Known rows, with every way that one mark hangs from another
{gudu {pofem rinu {rupe fusuk mezut}}}: [-2.695  3.557 -1.851 -2.142  4.860  0.446  2.459 -1.053 -0.013 -1.307
  0.570  2.155  1.353 -2.583 -4.069 -2.551 -1.209 -3.176 -0.046 -4.852
 -4.082 -1.415 -1.127 -0.780]
{toku gudu}: [-3.134  1.048 -4.112  0.706  2.024  0.088  0.339 -2.618  2.010 -0.913
 -0.402  2.687  1.442 -1.382 -2.939  0.894 -1.077 -4.062  0.750 -1.655
  2.250  2.106 -2.175 -1.335]
{rupe {fusuk pofem} mezut}: [-1.697  3.601 -3.311 -0.664  1.037  1.486  2.209 -2.121 -0.991 -0.760
  0.582  3.505 -1.077 -2.307 -2.751 -1.002 -1.563 -5.554  0.513 -1.442
 -2.825  0.563  1.431 -4.832]
{nada {pofem rinu} {sili toku}}: [-1.696 -2.402 -4.406  1.338 -0.425 -1.354 -1.522 -2.806 -0.252  3.849
  1.591 -0.367  5.091 -4.559 -5.357  2.192 -0.343 -1.620 -3.558  0.481
 -1.160 -1.696 -4.699  1.285]
{fusuk {pofem rinu} {rupe {gudu nada} mezut}}: [-2.282  5.539 -0.599 -2.446  5.115  2.101 -0.300 -4.259  0.635 -3.611
  2.272 -0.519 -0.299 -2.070 -1.610 -0.233 -0.699 -3.149 -0.010  0.591
 -1.663 -0.676 -2.136 -1.382]
{toku {sili nada}}: [-3.488  0.629 -5.541  2.046  1.844  0.844  0.398 -3.462  0.182 -2.921
 -0.057  0.047 -1.406 -2.010  0.104 -0.137 -3.395 -5.343 -0.324 -0.599
  0.728  0.503 -2.524 -1.049]
{fusuk {rupe mezut}}: [-3.662  2.417 -2.942 -0.976  4.163  0.588  1.635 -4.947  0.820 -1.415
  0.316  1.678  0.202 -1.723 -2.593 -0.628 -1.231 -4.320  1.850  0.556
 -1.133  0.629 -0.242 -2.047]
{gudu nada {pofem rinu}}: [-2.164  3.144 -1.986  0.093  1.690  0.693  0.880 -1.788  1.215 -2.065
  2.369  0.125  2.707 -2.862 -4.155  0.714  1.443 -0.086 -0.212 -0.743
  1.492 -1.640 -5.013  1.821]
{nada {pofem rinu {rupe fusuk gudu mezut}}}: [-3.311  2.880 -1.056 -0.396  4.821  0.493  0.690 -0.231 -0.415 -1.130
 -0.164  1.612  2.651 -3.177 -3.421 -3.973 -2.000 -4.997 -3.375 -5.091
 -6.127 -3.870  2.041 -3.292]
{toku {gudu {pofem rinu}} rupe {sili nada}}: [-1.895 -0.510 -4.062 -1.081  5.227  1.783 -1.775 -4.426 -1.337 -5.930
  3.421  0.627 -1.713 -2.000 -0.783  1.167 -4.149 -5.773 -4.020  1.166
  2.452 -0.299 -7.625  3.572]
{rupe fusuk {gudu nada {pofem rinu}} mezut}: [-2.300  5.810 -3.561  1.710  2.605  2.482  2.356  0.767 -0.134 -3.080
 -0.009  2.122  0.289 -4.473 -2.087 -2.542 -0.319 -3.307 -0.789 -4.418
 -3.060 -6.671  0.072 -1.715]
{mezut {rupe {fusuk {pofem rinu}}}}: [-2.476  1.105  0.178 -4.577  1.425  0.074 -0.186 -2.773  2.152  0.133
 -0.215 -0.279  4.008 -1.623 -3.070  0.338 -0.420 -2.656  0.516  1.219
 -1.294  1.657 -1.458 -1.451]
{mezut {rupe {gudu nada}}}: [-4.101  3.081 -2.530  1.250  2.064  1.007 -0.671 -1.152  4.088 -1.912
 -3.822 -1.006  3.899 -2.527 -0.596 -1.220  0.571 -1.901  1.154  0.688
  1.200 -3.367  0.454 -1.311]
{rupe gudu}: [-3.593  0.583 -4.787  2.845  1.821  0.665  0.471 -1.108  1.906 -0.313
 -1.340  3.387  2.016 -2.455 -2.984 -0.701 -1.551 -4.257  1.604 -2.403
  0.778 -0.830  1.419 -3.309]
{mezut {rupe {fusuk {pofem rinu}} gudu}}: [-2.645  0.771 -0.628 -2.989  2.015  0.844 -0.781 -1.552  2.245 -0.409
 -1.551  0.822  3.993 -2.164 -2.512 -0.536 -1.166 -3.621  0.427 -0.078
 -1.778 -0.545  0.627 -2.768]
{gudu pofem}: [-2.134 -0.535 -3.780  1.306  0.794  0.464  1.099 -2.056  0.117 -0.721
  0.854  3.659  2.584 -2.245 -4.911  0.477  0.264 -2.188  1.065 -0.095
  1.749 -0.602 -1.957 -0.767]
{toku gudu {pofem rinu rupe} {sili nada}}: [-3.423  1.746 -2.655 -2.310  6.693  0.470 -2.013 -3.703  2.560 -5.574
  0.787 -3.182 -1.231 -0.586 -0.394  0.297 -5.122 -5.556 -1.704 -2.411
  1.155  3.467 -6.987  2.107]
{gudu nada {pofem rinu rupe}}: [-2.678  3.963 -0.567 -1.901  4.637  0.057  0.385 -1.694  1.913 -2.552
  1.857 -1.313  3.227 -1.956 -3.886 -0.491  1.207  0.453 -0.315 -2.120
  0.447 -0.708 -5.209  2.565]
{toku pofem {rupe gudu mezut}}: [-2.979  1.943 -4.791  1.629  4.834  2.466 -0.774 -2.256  1.253 -3.429
  0.114  2.870 -1.426 -2.710 -2.749 -1.631 -4.277 -7.765 -0.534  0.592
  0.583 -1.142  1.487 -2.908]
{toku {rupe {fusuk {pofem rinu}} mezut}}: [-1.806  3.678 -1.877 -3.382  4.186  1.710  0.634 -3.417 -1.143 -1.942
  3.357  2.319 -1.522 -2.348 -3.066 -0.741 -2.916 -6.397 -1.886  0.131
 -2.436  1.483 -0.849 -2.215]
{fusuk {pofem rinu} {rupe {gudu nada}}}: [-2.150  3.826 -0.176 -3.257  4.756  1.520 -0.873 -4.165  1.578 -3.117
  2.938 -1.220  1.501 -1.785 -1.932  0.900 -0.112 -1.755  0.064  1.568
  0.568 -0.131 -3.409 -0.414]
{toku gudu pofem rupe}: [-2.387  0.777 -3.789 -1.185  4.733  1.372 -1.574 -3.622  2.302 -3.686
  1.768  1.518 -0.165 -1.149 -3.123  1.228 -3.181 -6.255 -1.448  2.155
  4.341  2.347 -3.411 -0.017]
{sili toku}: [-2.625  0.477 -3.964  2.192  1.859 -0.437  1.564 -1.693  0.886  1.979
 -0.930  2.021  1.825 -3.375 -3.850  1.915 -2.150 -2.535  1.552  0.506
  1.916  0.877 -2.704 -1.035]
{pofem rinu {rupe fusuk gudu}}: [-4.045  2.986 -2.288 -1.402  5.379  0.224  1.294 -0.093  2.542 -0.474
 -0.987  1.040  2.548 -2.368 -2.508 -2.738 -2.351 -3.950  0.568 -6.079
 -2.599 -0.998  1.107 -2.484]
{toku sili}: [-3.513  1.075 -4.640  0.672  0.769  0.418  0.006 -3.241  1.602 -1.255
  0.839  1.334  0.657 -1.556 -0.602  0.127 -1.774 -5.894 -0.043 -2.374
  2.410  1.634 -1.248 -0.376]
{sili nada}: [-3.574  0.515 -4.796  2.412  2.274  0.446  1.409 -2.693  0.321 -1.610
 -0.982  0.995 -0.027 -2.276 -2.739 -0.166 -2.332 -2.762  1.556  0.658
 -0.446  0.313 -1.966 -2.621]
{nada {pofem rinu} sili}: [-2.543 -2.078 -4.429  0.201 -1.037 -0.922 -1.901 -3.561  0.653  2.010
  2.486 -0.044  5.172 -2.986 -5.194  0.447  1.170 -2.387 -3.488 -0.951
 -1.852 -1.123 -2.833  0.290]
{mezut {rupe fusuk {gudu nada {pofem rinu}}}}: [-2.842  3.067 -1.349 -0.797  2.236  1.564  0.639  0.390  2.496 -2.516
 -2.075 -0.479  4.597 -3.609 -1.766 -1.476  0.922 -0.997 -0.295 -0.692
 -0.782 -6.541 -0.974  0.097]

Rows
[-2.258  0.638 -3.573  0.638  1.953  1.212  1.704  0.271  0.233 -0.942
  0.309  3.853  2.793 -3.534 -4.104 -1.120 -1.166 -3.467  0.049 -3.781
 -1.175 -4.047  0.100 -1.946] : {rupe fusuk {gudu {pofem rinu}}}
[-2.676  1.568 -4.935 -0.593  4.210 -0.750 -1.191 -2.613  2.583  1.692
 -0.682 -1.917  1.410 -3.584 -4.149  0.423 -3.006 -3.349  0.148 -2.772
 -2.208  1.406 -4.437  1.338] : {nada {sili {toku {pofem rinu {rupe mezut}}}}}
[-2.727  0.417 -5.117  0.058  4.624  2.046 -1.357 -4.465  0.481 -5.594
  2.012 -1.135 -2.994 -1.752 -0.041  0.083 -5.517 -7.467 -2.390  3.335
  2.741  0.552 -3.693  0.356] : {toku pofem rupe {sili nada}}
[-2.125  2.574 -4.056  2.998  1.493  1.924  0.772 -0.174  0.750 -2.904
 -0.216  2.335  1.979 -3.178 -2.791 -0.541  0.717 -1.628  0.259 -1.029
  1.768 -4.888 -0.988 -0.982] : {rupe {gudu nada pofem}}
[-2.038  3.594 -2.767 -0.420  2.309  1.848  1.081 -1.121 -0.376 -0.871
  0.500  3.448 -0.360 -2.901 -2.816 -1.527 -2.462 -5.886  0.144 -3.745
 -3.927 -0.624  1.690 -4.650] : {rupe {fusuk {pofem rinu}} gudu mezut}
[-1.696  1.517 -7.019  1.652 -1.094  0.903 -0.039 -2.370  1.049 -0.818
  0.748  0.192  2.537 -3.403 -2.975  0.366  2.663 -0.750 -0.672 -0.757
  0.865 -3.919 -3.163  1.219] : {gudu {nada sili} pofem}
[-2.042 -0.758 -7.700  2.046  0.509 -0.439 -0.657 -2.572  1.487  2.481
 -1.521  1.350  1.951 -3.596 -2.606  2.639 -1.469 -3.267 -0.069 -1.248
  1.691  0.258 -4.229  0.558] : {nada {sili {toku gudu}}}
[-2.424  0.771 -4.693  0.455  1.662  1.262 -1.802 -3.913  0.626 -1.623
  1.141 -1.541  3.957 -3.450 -1.605 -0.596  1.902 -2.103 -3.631  1.634
 -1.280 -6.738 -0.707 -0.369] : {fusuk {rupe {gudu {nada pofem sili}}}}
[-2.865  3.834 -1.584  1.001  4.066  1.968  0.107 -3.215 -0.670 -3.685
  0.755  0.143  1.485 -3.047 -1.634 -1.953  0.227 -3.392 -2.771  1.643
 -2.178 -5.931  0.421 -2.061] : {fusuk {rupe {gudu {nada pofem}} mezut}}
[-2.993 -0.370 -1.772 -1.016  1.981  0.876  0.352 -0.209  1.948 -0.753
 -2.317  1.950  5.252 -3.134 -3.304 -1.120 -0.356 -2.638  0.437 -1.173
 -1.323 -4.664  0.299 -1.049] : {mezut {rupe fusuk {gudu {pofem rinu}}}}
[-2.389  5.069 -2.449 -1.390  3.894  1.199  2.671 -0.169  0.812 -2.975
  0.078  0.083  1.954 -2.532 -2.164 -2.107  0.895 -0.999 -0.497 -2.537
 -0.671 -3.791 -1.540 -0.134] : {gudu nada {pofem {rupe fusuk}}}
[-4.134  4.593 -2.762 -0.600  5.806  0.766  1.637 -0.205  1.634 -0.954
 -1.739  1.803  0.771 -2.854 -2.120 -3.857 -2.898 -5.389  0.585 -7.133
 -4.927 -1.550  2.321 -3.301] : {pofem rinu {rupe fusuk gudu mezut}}
[-2.402  0.510 -1.859 -1.648  1.290  1.405 -0.272 -1.230  1.833 -0.686
 -2.835  1.965  3.327 -2.102 -1.745 -0.848 -1.049 -4.153  0.832  0.922
 -1.076 -1.608  2.448 -4.271] : {mezut {rupe {fusuk pofem} gudu}}
[-0.388  1.740 -6.815 -0.826  2.002  1.683  0.318 -3.223 -2.139  1.190
  0.945  2.059 -1.697 -4.384 -1.858  0.537 -3.125 -6.255 -2.375  1.584
 -2.474 -1.390 -0.897 -1.772] : {nada {sili {toku {rupe {fusuk pofem} mezut}}}}
[-2.978  4.991  0.587 -2.685  4.162 -0.023  0.967 -0.916  1.058 -1.837
  1.983 -2.673  3.826 -2.593 -2.895 -2.227  0.816 -1.234 -4.243 -2.294
 -2.807 -2.959 -2.429  0.093] : {gudu {nada {pofem rinu {rupe fusuk}}}}
[-2.427  4.355 -3.523  0.358  2.552  1.455 -0.243 -1.983  3.457 -4.068
  0.382 -1.006  0.351 -1.673 -2.025  1.056 -0.654 -3.287 -0.147  0.116
  3.855  0.604 -4.033 -0.033] : {toku {gudu nada} pofem}
[-2.216  3.023 -6.749  2.757  0.478  1.672 -0.642 -1.274  0.738 -1.355
  0.051  0.867  1.369 -4.570 -2.677 -1.243  1.124 -2.413 -0.914 -4.209
 -2.523 -5.830 -1.757  0.449] : {rupe {gudu {nada sili} {pofem rinu}} mezut}
[-1.852 -1.189 -7.227  2.003  0.036 -0.226 -0.640 -2.442  2.280  2.278
 -0.839 -0.072  2.015 -3.844 -3.941  2.351 -2.084 -3.132  0.494  0.756
  1.679  0.012 -3.537  0.059] : {nada {sili {toku pofem}}}
[-1.759 -1.551 -2.866  2.248  4.370  0.584 -0.127 -3.051 -3.268 -1.174
  1.373  0.463  0.658 -4.179 -3.725  1.306 -4.046 -3.196 -4.524  6.896
  0.059 -2.793 -4.695 -0.371] : {sili {nada pofem} {toku rupe}}
[-2.697  3.017 -1.001 -1.638  5.320  0.701 -1.025 -2.263  0.948 -1.261
  0.559  1.896  0.728 -1.571 -3.604 -1.551 -2.427 -4.344  0.692 -3.993
 -3.179  2.523 -0.491 -2.677] : {fusuk {pofem rinu {rupe gudu mezut}}}
[-2.900  4.036 -2.524 -0.320  5.274  2.241 -1.603 -1.788  3.194 -4.419
  2.255 -1.517  0.536 -2.716 -2.338 -0.429 -2.440 -4.411 -1.821  1.014
  2.680 -1.591 -2.860  0.627] : {toku {pofem rinu} {rupe {gudu nada}}}
[-2.376  3.090 -1.526 -1.932  4.156  0.478  0.216 -3.430  0.295 -1.243
  0.560  1.823  0.094 -0.811 -3.517 -1.183 -1.391 -3.967  0.979 -1.592
 -2.051  3.730 -0.755 -2.765] : {fusuk {pofem {rupe mezut}}}
[-3.377  0.598 -5.254  0.903  3.621  1.885 -1.552 -2.828  1.024 -3.086
  1.253  2.316 -0.461 -2.076  0.414 -0.977 -3.755 -8.387 -2.113 -1.147
  2.990 -0.867  0.576 -0.600] : {toku {rupe gudu} sili}
[-3.433  3.585 -5.537  2.845  2.063  1.752  2.704  0.008  0.384 -0.799
 -2.570  4.354 -0.470 -3.498 -1.695 -3.041 -2.527 -6.506  1.097 -4.683
 -3.274 -3.512  4.502 -5.586] : {rupe fusuk gudu mezut}
[-3.007  4.031 -0.196 -0.360  4.780  1.435 -0.450 -3.413 -0.065 -3.353
  2.059 -0.974  2.194 -3.195 -2.325 -1.421  0.029 -2.821 -3.371  0.703
 -2.804 -5.043 -1.379 -0.630] : {fusuk {rupe {gudu {nada {pofem rinu}}} mezut}}
[-2.283  2.814 -2.741  1.667  2.203  1.378  0.224 -0.435  1.225 -2.569
  1.067  1.225  2.722 -3.476 -3.355 -0.248  0.693 -1.125 -0.211 -1.988
  1.049 -4.000 -2.934  0.504] : {rupe {gudu nada {pofem rinu}}}
[-2.730  2.803 -0.563  0.145  1.221 -0.001 -0.379 -2.220  0.847 -1.420
  2.998 -1.502  3.993 -2.812 -4.051  0.129  1.536 -1.079 -3.449  0.406
 -0.024 -1.849 -3.939  0.592] : {gudu {nada {pofem rinu}}}
[-3.822  2.121 -3.648  0.583  4.784  1.336  1.044 -3.791  0.814 -1.779
 -0.865  2.930  0.198 -2.168 -1.847 -1.477 -2.144 -5.247  1.843 -0.792
 -1.581 -1.678  1.868 -3.279] : {fusuk {rupe gudu mezut}}
[-3.006  6.103 -4.004  0.398  4.980  2.165  0.073 -3.036  1.027 -4.541
  0.866  0.773 -2.050 -2.312 -0.545 -0.711 -1.432 -5.485 -2.028  0.187
  1.519 -0.689 -2.460 -0.176] : {toku {gudu nada} {rupe mezut}}
[-2.070 -0.886 -4.369  1.260  3.710  1.864 -0.417 -1.783 -0.415 -2.534
  1.184  4.583  1.572 -2.803 -3.735 -0.486 -1.745 -4.606 -0.938  1.117
  2.321 -3.137 -0.248 -0.885] : {toku {rupe {gudu pofem}}}
[-2.313  1.204 -4.919 -0.946  2.643  1.379 -1.151 -3.769  1.521 -1.989
  1.777 -0.986  3.405 -3.523 -2.410  0.311  1.657 -0.636 -0.808 -0.607
 -0.350 -5.465 -3.778  2.302] : {fusuk {rupe {gudu {nada sili} {pofem rinu}}}}
[-1.628  1.028 -7.452  1.880  1.709  2.437 -1.644 -1.953  0.514 -2.756
  1.123  1.213  1.495 -4.030 -1.837 -0.740  0.554 -3.151 -2.559  0.487
  1.414 -6.408 -1.365  0.953] : {toku {rupe {gudu {nada sili} pofem}}}
